Known rows, with every step that occurs
kidim > zivu: 0, 4, -2, 2, 3, -6, 4, 4, -1, 1, 11, -23, 13, -4, 3, 18, -4, 4, -22, 8, -10, -6, -7, -2, -9
vuno > zivu > fatag > vuni: -22, -1, 2, 0, -20, -4, 3, -10, -5, 4, -18, -3, -12, -8, -11, 10, -9, 9, 5, 18, 2, -1, 2, 10, 10
mobud > vuno > zivu: 2, -3, -4, 1, 10, 3, 5, 10, -13, -13, -5, 1, 15, -1, 15, -10, 4, 10, -6, 30, -7, -2, -7, 12, -13
vuni > fatag > muvema > kidim > zivu > vuno: -7, 5, 13, -1, 15, -4, -15, -9, 12, 0, 0, 24, -5, 15, -2, 7, 29, 4, 4, -21, 5, 23, -25, -13, -3
zivu > vuno: 12, 4, 2, 7, 19, -4, -1, -3, 3, 7, 37, 15, 18, -8, 1, -14, 1, 10, 7, 5, 2, -11, -22, -19, -11
nupat > fatag > muvema > kidim > zivu: 8, 3, -7, 11, -5, 8, -4, 9, 16, -1, 10, -2, -11, 4, 8, 14, 0, 0, -21, -9, 10, 13, 7, 25, -4
nutu > fatag > guse: 23, 27, 2, 9, 21, -1, 6, -13, 9, 5, -17, 2, -5, -2, 7, -24, 7, -4, -8, -16, 2, 8, -2, -4, -4
nutu > fatag: 21, 4, -10, 9, 21, -3, 15, 4, -2, 3, -3, 4, 9, -4, 1, -17, -2, -3, -18, -25, 4, -19, -15, 0, -13
mobud > vuno > zivu > fatag: -6, -7, -11, 0, -17, 13, -1, 5, -10, -18, -2, 0, -4, 3, 3, -6, 10, 2, 4, 23, -11, 3, -14, 16, -4
nupat > fatag > guse: 25, 24, 2, 17, 8, 10, -3, -3, 23, 7, 4, -2, 2, -13, 9, -16, 0, -3, -7, 18, 3, 6, 14, 17, 3
zivu > fatag: 7, -2, -11, 7, -14, 6, 1, -1, -2, 4, 9, -9, -2, -8, -10, -6, -4, -10, -7, -2, -5, -10, -10, -5, -4
muvema > kidim: 8, -6, 7, 3, 11, -8, 7, 30, -7, 9, 7, 8, 19, -5, 10, -1, -22, 2, -19, -4, 4, -20, -11, -19, -13
nutu > fatag > vuni: 2, 0, 6, 4, 17, -15, 14, -4, -1, 4, -20, 4, -4, -19, 2, -11, -6, -3, -11, -23, 10, -24, 2, 5, 7
puro > fatag: 12, -6, -1, 5, 18, 6, 4, 9, -16, 3, 4, -14, 21, -3, -8, 2, -6, -4, -3, 0, 2, -9, 18, -15, 15
zivu > fatag > mobud > vuno: -4, -12, 9, -16, -20, 2, 1, -3, 8, -22, -11, -7, -14, 5, 6, -10, 5, -16, 28, -1, -7, 6, -2, 8, 4
nupat > fatag > mobud: 20, 8, 1, 8, 0, 4, 8, 9, 18, 0, -4, -4, 0, 6, 6, -7, -17, -6, 10, 6, 10, -6, 6, 16, 0
zivu > fatag > vuni: -16, -8, 8, 0, -18, -5, 0, -7, -1, 7, -3, -9, -16, -23, -6, 6, -4, -4, 3, -3, -2, -12, 7, 6, 14
vuno > zivu: 8, 7, -9, 9, 9, 1, 8, 6, -17, 12, -3, -2, 20, 2, -3, 3, -14, 13, -8, 26, 0, -3, -11, -2, -11
fatag > puro: 7, -4, 14, 2, 16, -4, 2, -4, -8, 37, 9, 5, 20, -22, 0, -7, -4, 3, -3, -5, -3, -12, 9, -17, -3
muvema > kidim > zivu: -7, 0, 6, -3, 1, -7, 9, 28, -1, 1, 10, -13, 11, 9, 10, 19, -18, 3, -29, 2, -2, -10, -11, -8, -9
vuno > zivu > fatag: -5, 0, -19, 7, -19, 13, 5, -3, -10, 6, 2, -9, 1, 7, -12, 2, -12, 4, 0, 20, -2, 0, -14, 4, -6
nutu > fatag > zivu: 2, 7, -12, -3, 16, -24, -4, -9, -2, 9, -1, 10, 2, 4, 5, -11, 2, -1, -15, -32, -2, -20, 7, -11, -13
nupat > fatag: 27, 2, -12, 19, 5, 9, 3, 14, 7, 5, 16, 2, 11, -12, 3, -15, -10, -3, -18, 5, 0, -22, 1, 17, -4
vuni > fatag: 12, -3, 7, 7, 18, -3, 4, 10, -9, 8, -18, 7, 13, -3, 1, -10, 15, -12, -10, -8, -6, -12, -18, -8, 4
mobud > vuno > zivu > fatag > muvema > kidim: -10, -11, -7, 0, -20, 16, -4, 4, -9, -17, -9, 15, -21, 9, 4, 1, 8, 3, 5, 2, 2, 26, -5, 12, -6
zivu > fatag > muvema: 3, -6, -15, 8, -15, 8, -5, -24, 2, 9, 4, -8, -21, -13, -14, -3, 21, -4, 6, -17, -1, 18, 5, -2, 1

Rows
-3, -4, 7, -12, 3, -3, 4, 6, -1, -18, -26, -1, 10, 16, 13, -2, -6, 7, 24, 30, -1, 13, 0, 9, -5 | fatag > mobud > vuno > zivu
-4, -7, 17, 1, 17, -10, 6, -1, -9, 3, -12, -10, 12, -16, -4, 11, -6, -7, 5, 2, 6, -12, 38, -6, 33 | puro > fatag > vuni
-7, 4, 8, -4, 8, -5, -2, 16, 3, -2, 33, 9, 11, 14, 6, 13, -14, 13, -8, 6, 5, -7, -26, -16, -13 | muvema > kidim > zivu > vuno
6, -9, 17, -18, 11, 2, 4, 6, -5, -24, -16, -6, 9, 13, 6, 0, 2, -15, 32, 0, 2, 5, 26, -5, 22 | puro > fatag > mobud > vuno
-30, -9, 15, -10, -26, -9, 0, 13, 8, -1, -9, -9, -25, -1, 1, 34, -21, -4, -10, -4, 1, -10, -1, 1, 11 | muvema > kidim > zivu > fatag > vuni
-6, 5, 4, -1, 7, -7, -9, -7, 12, -2, 27, 13, -5, 11, 0, 14, 7, 14, -1, -9, 11, 20, -11, -14, -15 | fatag > muvema > kidim > zivu > vuno
14, -1, 4, 3, 25, 0, 13, -10, -7, 28, -1, 14, 11, -14, -1, -21, 2, -4, -11, -35, 4, -15, 1, -5, -3 | nutu > fatag > puro
-5, 7, -10, -4, -22, 7, 3, -10, 0, -3, -24, -9, -4, 22, -14, 11, -14, 5, 29, 20, 5, 15, -8, -2, 1 | vuno > zivu > fatag > mobud
-5, -2, 1, -9, 13, -16, -12, -1, -14, 6, 9, -8, 16, 3, -6, 12, 1, -2, -1, -4, -3, -7, 38, -25, 10 | puro > fatag > zivu
11, 5, -1, 2, -5, 10, 6, 9, 7, -26, -17, 6, 4, 17, 11, -11, -6, 5, 20, 29, 5, 6, 5, 36, 0 | nupat > fatag > mobud > vuno > zivu
-26, -11, 8, -5, -17, 2, 0, -4, -7, -18, -19, -1, -16, -9, 2, 1, 3, 3, 13, 25, -7, 5, 3, 27, 14 | mobud > vuno > zivu > fatag > vuni
-9, 0, 4, -8, 15, -21, -12, -3, -9, 17, -12, 12, 10, -3, 7, -3, 19, -9, -7, -9, -11, -6, 1, -20, -1 | vuni > fatag > zivu
-15, -3, -2, -8, -25, 8, 1, 18, 4, -4, 13, -14, -11, 12, -3, 22, -19, -4, -19, -3, -6, -5, -16, -2, -6 | muvema > kidim > zivu > fatag
-7, 3, 5, -10, 21, -15, -20, -10, -5, 3, 36, 13, 16, 12, -13, -1, 11, 8, 19, -2, 3, -4, 25, -30, 12 | puro > fatag > zivu > vuno
17, -2, 5, 1, 0, 7, 6, 12, 17, -23, -7, 4, -1, 3, 16, -18, 1, -10, 15, 7, -2, -8, 8, 29, 3 | nupat > fatag > mobud > vuno
-15, -13, 3, -7, -16, 17, -3, -5, -8, 10, 0, 10, -1, -7, 1, -10, 12, 3, 15, 14, -11, 8, 1, 12, 2 | mobud > vuno > zivu > fatag > puro
-2, 27, -4, 5, -18, 14, -6, -15, 1, 4, -13, -7, -9, 7, -9, -3, 2, 8, 12, 28, -1, 27, -1, 3, 1 | vuno > zivu > fatag > guse
-3, -9, -9, 4, -17, 6, -5, -2, 0, 9, 2, 11, -24, -5, -6, 4, -1, -8, -1, -25, 8, 10, -1, -9, -2 | zivu > fatag > muvema > kidim
-2, 9, -13, -8, 21, -26, -11, -19, 2, 4, 29, 28, 3, 5, -1, -20, 13, 9, 1, -25, 7, -17, -7, -19, -17 | nutu > fatag > zivu > vuno
-10, 2, -18, 3, -20, 4, -12, -29, 12, -1, 9, -25, -29, -5, -16, 16, 26, -5, -2, -14, -5, 30, 3, 7, -2 | kidim > zivu > fatag > muvema
-14, -3, 5, -22, -28, 5, -4, -7, 19, -33, -3, -26, -21, 16, 3, 12, 9, -13, 22, 5, -13, 17, -2, 16, 3 | kidim > zivu > fatag > mobud > vuno
-23, -11, 12, -12, -20, 10, 1, 11, 1, 24, 10, -1, -5, 2, -6, 20, -11, -3, -12, -7, -7, -2, 1, -7, 2 | muvema > kidim > zivu > fatag > puro
16, 0, -7, 9, 19, 4, -5, -16, -8, 3, -3, -6, 5, -7, -12, 3, 20, -2, 5, -16, 7, 17, 33, -11, 21 | puro > fatag > muvema
